Each row was made from one small tree. The marks that hang from a mark follow it in brackets, in alphabetical order. Every link used is in the known rows. Write each row's tree.
In the rows, 128 means zero.
Known rows:
S[H[T] Z[A]]: [ 95  94  84  65 171 130 113 172 115 189 143 148 110 155  85 158 174 121
 126 147 116 151 126 130 126 131  95 148 141 164 100 126 139  49 147 177
 174 141  76  93 125 142 128 158  95  94 161 142 138 154  75 103 134 131
 153 137 131  91]
Y[B[U] Z[P]]: [113 114 110 191  87 182 102 123 158  61  70 103  96 169 130 125 147 182
 139  81 192  42 124  70  84 191 115 128 116 137  96 163  71 173 111 184
 139 138 133  73 142 139  93 136 146 145 106 167 148 140 175 166 218 145
  94 120 115 191]
L[Z[P Y[B]]]: [ 92 129 114 201 136 144 138 107 152  88 124 124 171 138 106 121 135 157
 132  82 173  79 170 130 100 154 134 109 150 126 152 161 137 164  96 189
 138 135 127 114 127 153 146 156 144 147 138 167  93 141 159 176 138 166
 127 142 124 148]
H[T]: [116 134 128 107 127 135  89 129 104 160 102 148 119 158 135 159 139 142
 126 154 122 150 107 133 155 141 126 126 101 102 112 106 114  93 135 129
 157 136 107 105 117 184 124 134  92 106 114  97 142 150 108  98 133 112
 132 154 140 122]
Y[B[U[Z]]]: [141 110  99 170  79 148  87 109 101  79 106 137  99 182 149 117 141 173
 143  83 137  80 111 101  85 130 111 124  80 148  95 127  82 174 117 125
 131 137 127  59 141 144  60 129 114 131 104 141 132  85 178 123 204 110
  97 100 112 164]
S[D H Z[P]]: [140  99 137  67 169 133 123 163 123 185 146 150  74 122  85 142 159 127
  91 130 123 134 141 130 133 108 135 160 137 184 133 133 170 108 111 137
 131 105  73 105 141  95 128  70  90  54 153 149 150 199  95 113 107 146
 167 140 144 102]
B[U[Z[A S]]]: [113  98 100 170  89 119 133 135 135  85 136 112 138 137 141 124 124 145
 166 119  82 116 116 132 107 138 118 125 120 134 110 104  94 161 142 105
 149 147 152 114 113 128  94 149 127 135 152 137 103  61 177 136 175  83
 127 102 134 166]
U[Z]: [150 141 118 119  95 159  86 120 100 134 129 131 101 141 170 138 111 109
 123 110 114 131  96 123 140 102 136 126  82 132 111 110 111 146 118  98
 108 130 146  99  98 175 105 119  88 143 115 115 109 103 160  97 150  95
 116 124  92 150]
H[T[R]]: [130 144 127 109 114 164  70 132  90 156  76 173  99 154 139 169 160 146
  97 161 106 155 122 142 143 138 121 137  77  81  91 130  96  68 128 113
 157 146 127 115 129 183 118 150  86 129 128 101 143 130  78  94 147  93
 120 155 132 134]
Y[B Z[A P S]]: [ 96 121  99 186  97 169 116 136 186  72  99  70 116 149 132 110 122 156
 158 106 165  84 153  47 112 177 111 123 163 136 120 171  86 161 128 177
 121 175 118 142 111 124 130 181 176 172 131 145  98 147 155 192 191 164
  81  95 140 157]
D[J S[Z]]: [166 163 134  59 127 143 170 138 101 192 100 156  83 115 109 151 112  68
  91 188 208 165  88 166  91 137 138  83 117 108 121  91 136  57 121  85
  89  82 133 105 118 103 133 144 144 115  77  88 134 169  65  82  80 150
  94 143  89  87]
Y[B[U] Z[A L]]: [ 98  75  77 183 124 135  92 127 168  46 122  95 125 176 161  76 160 203
 193  82 154  49 130  72  84 179  68 149 143 136 100 162  69 182 163 205
 148 144 116 116 138 111 105 173 178 187 114 179 156  92 141 183 227 130
 105  67 114 177]
U[Z[S]]: [151 156 113 135  80 146 103 143 118 124 137 110 108 121 158 122  99 101
 139 134  87 148 104 115 161  99 148 145 104 142 120 102 123 151 117  72
 107 141 159 120 103 167 102 129 107 141 135 117  90  91 165 110 133  81
 102 115 116 141]
R[P]: [136 138 144 132  87 150 103  82  88 115 118 178 136 173 146 109 157 141
  72 112 101 133 102 101 160  99 114 101  77 113 113 136 118 104 131 114
 117 118 113 137 144 130 147 102 114 124  82  95 155 107 117 106 139 103
 135 156 142 100]
A[Z[L P S]]: [110 118 172 179 147 133 173 100 163  92 101 106 186 135 146 136 104 139
 146 160 111 118 184 117 122 114 166 152 157 154 179 137 146 134 123 162
 118 116 155 147 118 113 169 114 154 151 167 147 123  92 172 144 104 105
 151 137 168 139]
D[S]: [154 140 124  95 135 140 134 147 112 165  93 150 103 124 169 141 102  97
  79 150 152 172  93 147 130 146 136  66 101 112 123 128 136 100 108  86
 113 110 133 108  97 138 153 130 111 114 100  58 130 143 110 108 103 126
 128 138  99 118]
Z[P S[D[J]]]: [156 143 190 144 105 105 161 113 154 127 133  99 135  75  96 134  96 129
 122 175 118 139 127 116 143 126 170 126 150 108 158 112 129 142 117  83
  94 129 134 175 136  89 134  95 142  97 131 121 103 178 132 159  92 150
 124 144 171 127]
L[Z[P S]]: [105 138 137 185 119 131 149 147 154 124 134 126 173 120 110 141 127 122
 119 149 127 132 160 134 128 131 167 134 144 143 161 121 161 128  91 141
 119 116 137 134  95 145 164 133 128 123 151 134  84 157 144 175  99 134
 129 152 137 125]
H[T[R[P]]]: [128 135 120 113  98 179  67 116  70 146  66 184 110 167 139 147 182 154
  80 159  85 141 109 131 166 134 103 138  68  79  85 143  93  59 139 112
 149 147 113 131 143 167 123 142  94 131 125 109 161 108  68  76 158  87
 140 179 151 116]
D[S[Z[Y]]]: [124 145  94  92 146 158 168 143 135 159  94 141 100 130 132 123 113  95
 100 152 183 157 118 174 115 151 122  84 120 125 133 115 153  90 125 120
 137 112 119 110 111 123 145 152 140 111 107  89 121 138  98  89  93 132
 118 121 105 121]
R[P T]: [125 105 157 151  72 177  94 109  66  98 101 193 169 199 124 131 183 152
  63  95  91 151  88  84 185 117  94 123  57 107  80 130  95  98 125  93
 124 141  86 166 138 134 147 124  79 135  80  73 179  85 123 104 165  89
 165 168 172  80]
Z[L P S[D] Y]: [127 115 145 187 153  92 177 103 207  69 143  41 177  64 121  77  92 178
 173 152  90 116 174 116 161 148 160 133 202 110 190 149 147 182 152 135
 156 169 134 211 164  64 157 101 172 124 173 174 103 123 160 185 111 125
 170 102 199 159]
Z[A L P Y]: [ 79  86 113 181 171 104 191  76 199  45 132  47 199 105 137  99  99 197
 159 123 130  91 184 112 106 183 126  77 190  87 167 177 118 155 181 203
 178 192 118 191 144  66 185 157 170 174 170 163  96  95 149 187 169 142
 183 106 153 174]
D[J]: [155 172 171 104  86 109 139  91  92 145 137 152 118 121 123 150 110 103
 110 144 163 135  97 131 120 120 152 100 102  90 129  88 114 107 130  89
  98 108 157 127 135 137 112 118 115 142  65  94 140 143 113 118 112 145
  79 143  92 104]
B[U]: [115 120 140 148 106 109 135 117 116  95 115 161 133 161 133 134 145 158
 124 118 125 112 117 137  99 140 134 112  74 124 113 103 112 138 136 126
 161 113 138  90 139 135 101 109 109 110 105 116 153  93 154 133 159 101
 123 122 123 154]
L[Z[A S[D H]]]: [105 109 115 133 161  71 112 186 142 160 212 141 169 108 120 107 158 105
 156 116  69 154 143 146 144  94 111 164 168 162 141 137 171 142 113 136
 107 122 118 158  96 131 157 146 138 128 171 131 104 157 100 186  89 153
 154 125 136  90]
S[D H]: [158 113 152  71 150  87  76 158  96 185 175 157  93 109 136 127 143 109
 107 104  80 153 101 123 166  92 123 149 123 155 111 146 154 135 108 102
 114 120 110 135 137 136 116  66  81  84 124 115 163 158 116 125 101 133
 152 133 123  97]
T[R]: [152 166 135 112  92 167  91 109  80 133  95 193 105 140 156 140 145 127
  62 136 116 148 146 134 132 109 138 125  56  93 101 131 110  96 130  92
 130 125 144 131 142 157 125 128  87 149 109  88 135 104  98 107 149  96
  84 133  97 125]
J[W]: [151 181 168 123 111 109 126  93 104 125 156 155 144 130 119 147  94 122
 113 128 145 149 118 140 138  94 155 140  75  92 125  77 129 121 137 104
 151 101 112 141 141 129 126 113  98 135  66  75 138 151 117 100 102 148
  89 138 101 120]
B[U[Z]]: [127 115 108 152  96 137 112 122 111  99 121 138 117 154 150 135 132 144
 136 105 112 101  98 136 106 125 133 126  77 135 100 103  95 165 127 106
 140 120 155  72 124 159  79 107 101 122 124 138 131  76 179 114 177  79
 130 119 105 173]
A[Z[S[D H]]]: [127 127 178 114 150 105 127 147 115 157 136 155 141 123 138 136 130  81
 139 113  86 157 135 140 149  74 129 180 147 176 146 134 162 145  97 109
  94 100 152 137 111 154 125  97 126 125 148 121 142 116 151 119  69 119
 139 134 150 100]
L[Z]: [113 144 128 139 138 125 114 144 118 147 153 182 153 152 140 132 147 116
 114 109 135 135 140 148 122 103 137 138 109 140 149 115 160 134 106 145
 108  90 136 102 101 174 150 134 109 143 110 115 116 143 121 149 107 133
 117 143  96 108]
U[Z[Y]]: [124 157 103 135  97 146 107 102 117 111 131 104 120 120 158 118  96 111
 143  85 125 112 109 138 145 123 125 118 106 115 118 132 113 166 129 106
 130 148 164 121 121 174  97 129 119 163 122 129 100  76 167 100 145  99
 117 117  99 164]
W[J]: [158 187 169  99  94 104 119 103  85 126 132 170 136 140 112 157 107 107
 120 135 156 145 123 125 110  88 155 116  87  90 138  88 133 110 143  99
 110 109 125 137 135 146 117 102 113 103  71 103 154 111 119  97 127 146
  86 152 100 131]

Which tree is each row?
[ 97 140  99 209 115 105 145 138 160  82 148 131 183 138 102  91 147 141
 172  91 126  98 162 146 101 137 121 143 151 142 149 121 150 168 121 152
 145 136 154 120 135 150 109 171 163 145 145 171  94  95 168 182 124 134
 105 104 137 142]	L[Z[S Y[B[U]]]]
[108 101 174 153 163 144 151  87 139 100  94 125 174 149 160 153 114 153
 128 130 136 112 171 121 109 125 151 137 141 146 168 146 132 135 117 186
 117 105 142 123 115 117 175  99 142 156 149 143 142  99 164 132 122 114
 165 151 141 147]	A[Z[L P]]
[193 179 157  74 134  84 137 127  71 203 155 121 103  64 100 163  80  51
  91 161 183 163  66 161 129 128 151  94 123  76 103 108 130  63 106  64
  93 100 163 136 153 100 124 120 117 120  87  78 150 191  80  76  78 181
 107 188  73  80]	D[J[W] S[H]]
[119 143 111 161 105 164 128  89 138  92 107  78 126 115 149 138  84 133
 125 102 138  86 124 126 140 145 150  98 125 112 126 142 103 164 114 125
 131 169 158 117 121 156 114 128 117 151 147 148  85 101 187 111 166 106
 139 141 108 184]	U[Z[P Y]]
[111 132  73 178  97 140 123 116 148  77 143  72 135 114 149  84 102 132
 187  93 108 113 139 108 126 131 108 124 154 125 118 148  99 180 146 121
 127 198 140 153 121 142  92 185 164 178 148 145  62  68 182 145 165 120
  98  74 135 167]	U[Z[A S Y[B]]]
[165 149 166  66 127 131 136 136 108 188 153 186  87 127  92 128 147 124
 130 151 153 147 120 157 107  89 118 154 120 139 143  70 146 119 133 107
 100  65  87 125 133  96 106  98 135  96  74 126 151 180  69 104  78 152
 101 109 121  90]	S[D[J] Z]
[146 118  95  76 160 127  95 171  94 203  97 127  84 117 142 159 128  81
  88 157 131 170  64 145 154 156 126  92 122 120  90 157 138  59 106  99
 127 144 131  99 111 160 146 134  91  88 142  86 149 164  90  88 110 131
 162 177 115 100]	D[S[H[T]]]
[103 151 175 144 141 109 162 112 154 120 127 137 169 111 135 116 115 101
 172 111 105 134 159 165 147  86 123 164 158 146 164 135 162 168 125 120
 115 109 159 164 119 142 123 125 171 149 133 125 125  87 165 130  65 115
 132 120 162 132]	A[Z[S[D] Y]]
[172 142 124  57 144 108 111 143  76 220 111 114  88  94 112 176 118  64
 105 176 159 164  56 147 138 164 134  88 140  86  89 135 115  43 113  81
 103 128 163 111 130 139 124 142 113  99 123  97 155 182  74  84  98 156
 136 197  94  86]	D[J S[H[T]]]
[126 119  94  74 155 150 166 163 128 169 106 153 100 143 140 138 122  94
  96 162 168 171 125 161  94 143 106  83 117 130 123 125 148  79 137 124
 127 105  89 116  84 110 167 171 135 112 115  70 115 143  76 109 107 136
 124 112 112 101]	D[S[Z[A]]]
[152 137 173  83 127 139 163 124 125 165 129 156  91 115  77 147 142 144
 112 168 170 131 135 146  99 112 137 136 135 130 153  91 139 117 128 121
 103  78  85 126 138  77 120  89 135  85  99 132 140 202  81 116  90 161
 122 132 138 103]	S[D[J] Z[P]]
[114  68 127 108 188 127 160 140 176 129 151 125 138 132 117 103 152 190
 142 153 118 131 180 135 104 121 114 146 164 154 170 125 146 140 169 182
 137 111  44 148 121  45 172 112 155 108 152 148 130 164  75 153 124 143
 172  88 168 123]	S[D Z[A L P]]
[176 151 132  68 128 103 131 139  75 203 127 124  92  85 124 165 103  46
  81 157 173 156  66 145 126 144 135  71 130 103  97 138 131  66 102  68
  86 112 170 116 136 121 131 125 105 117 101  93 153 162  92  98  95 160
 121 176  82  86]	D[J S[H]]
[103 144 153 157 135 141 140  81 121  94  99 150 157 163 148 125 124 129
 155  70 163  95 162 144 107 113 107 129 129 144 147 152 129 162 120 168
 124 118 148 107 133 163 116 142 159 175 112 137 136  73 175 117 123 137
 106 119 124 143]	A[Z[Y[B]]]
[ 74  97  99 136 169 137 199 105 191  76 125  97 165 136 105 107 123 175
 143 145 159  99 193 125  92 159 122 107 171 131 166 134 140 119 177 213
 186 150  86 151 136  65 170 160 169 147 152 168 103 113 123 152 149 133
 150  88 150 147]	S[Z[A L P Y]]
[164 133 147  38 144 102 118 158  91 216 177 167  73 111  78 141 161  91
 118 135 133 145 106 138 129  85 124 172 137 171 119 107 151  95 122 104
  99  80 105 117 156  98 101  84 104  75 109 144 172 185  66  96  81 154
 125 124 110  69]	S[D[J] H Z]
[105 112  92 124 143 110 105 170 178 113 165  64 139 106 152  93 120 112
 167 121  98 123 128  68 163 148 112 170 171 147 119 158 127 137 155 157
 134 153 153 171 117 128 147 153 153 181 158 150 134 119 115 175 150 115
 125  91 120 129]	Y[Z[A L S[H]]]
[119 100 115 207 146 133 151  65 174  34 105  56 164 130 137  95 107 209
 149 104 156  71 175  75 109 177 141  89 159 104 164 176 111 165 152 197
 158 182 119 151 181  86 142 130 159 156 138 187 118 103 176 171 177 141
 148 103 152 171]	Z[L P Y[B]]
[123 107  95 222 115  84 162  98 180  25 138  64 180 121 129  61 122 187
 203 114 103  92 165  92 121 156 134 136 160 125 157 132 119 171 171 155
 172 174 151 158 186  83  95 153 182 151 143 197 127  47 180 181 162 108
 112  59 175 159]	Z[L S Y[B[U]]]
[118  99 161 159 163 120 163 119 149 111 108  98 177 124 135 147 110 119
 137 140 106 125 183 106 135 115 160 160 168 171 162 156 152 124 113 166
 118 124 163 140 129 112 167 103 135 143 191 166 137  97 177 139 108 104
 164 154 158 124]	A[Z[L P S[H]]]
[108 136  92  89 163 151 185 139 143 148 106 129 117 122 131 121 116  98
 115 146 172 156 134 177  99 155 100  74 146 122 135 130 149  92 144 135
 142 122 101 121  96 108 159 183 156 127 123  92 110 130  86 112 103 140
 128 104 116 119]	D[S[Z[A Y]]]
[125  70 101  61 206  90 112 172 132 174 196 141 118 118 116  99 175 143
 146 127  87 146 146 126 127  89  90 184 159 184 136 138 161 121 158 166
 135 116  62 137 138  66 141 109 123  97 160 160 163 155  60 135 109 142
 172  82 143  82]	S[D H Z[A L]]
[138 143 124 153  84 162 122 123 137 111 118  85 113 109 141 140  84 113
 127 140 101 132 126 103 147 129 167 116 116 132 123 121 111 148 110  90
 116 157 157 122 106 144 125 114 111 127 156 132  80 117 182 120 147  95
 124 130 133 160]	U[Z[P S]]
[102  99  98 164 109 113 135 107 143  71 136 107 147 141 140 116 125 158
 167  88 108  84 119 158  98 146  99 111 116 121 105 126  89 184 150 144
 164 154 158 107 132 133  87 156 133 151 146 154 110  54 180 134 187  92
 142 107 114 186]	B[U[Z[A Y]]]
[ 95 102 133 169 153 103 148 161 169 122 168 124 179 108 116 118 141 141
 148 138  98 137 170 144 119 121 129 142 175 139 169 136 158 158 110 149
 111 123 108 166  86 111 180 142 157 122 172 129  77 165 119 201  96 162
 155 135 160 120]	L[Z[A P S[D]]]
[186 151 187  69 137  59  93 128  74 188 209 143 109  74  91 136 121  98
 123 115 122 142  85 143 152  78 139 163 125 109 104 105 141 126 114  74
  97  95 129 153 176 106  95  72  99 102  90 113 174 193  92 105  80 176
 122 158 103  79]	S[D[J[W]] H]
[119 163 117 118 103 136  92 165 146 145 131 110  95 117 134 125 116  73
 130 113 117 125 100  80 180 138 138 166 136 148 101 135 136 120 121 118
 119 127 178 134 117 175 117 131 123 145 122 125 142 144 135 145 129 120
  90 119 106 124]	Y[Z[S[H]]]
[109 110 105  61 184 111 102 171 123 201 146 146  85 114  76 122 178 126
 145 124 109 131 119 156 162 118  97 181 161 160 113 136 158 101 143 149
 166 121  83 120 160 138  95 113 111  60 153 164 162 172  82  88  93 131
 174 133 151  97]	S[D H[T] Z[Y]]
[152 135 134 147  96 157 110 139 143 124 130  86 109  98 142 129  94 126
 138 142  87 136 121 110 159 114 154 140 128 141 129 123 125 172 104  71
 100 150 132 136 109 132 116  99 118 114 159 133  83 130 171 127 130 108
 139 131 146 154]	U[Z[P S[D]]]
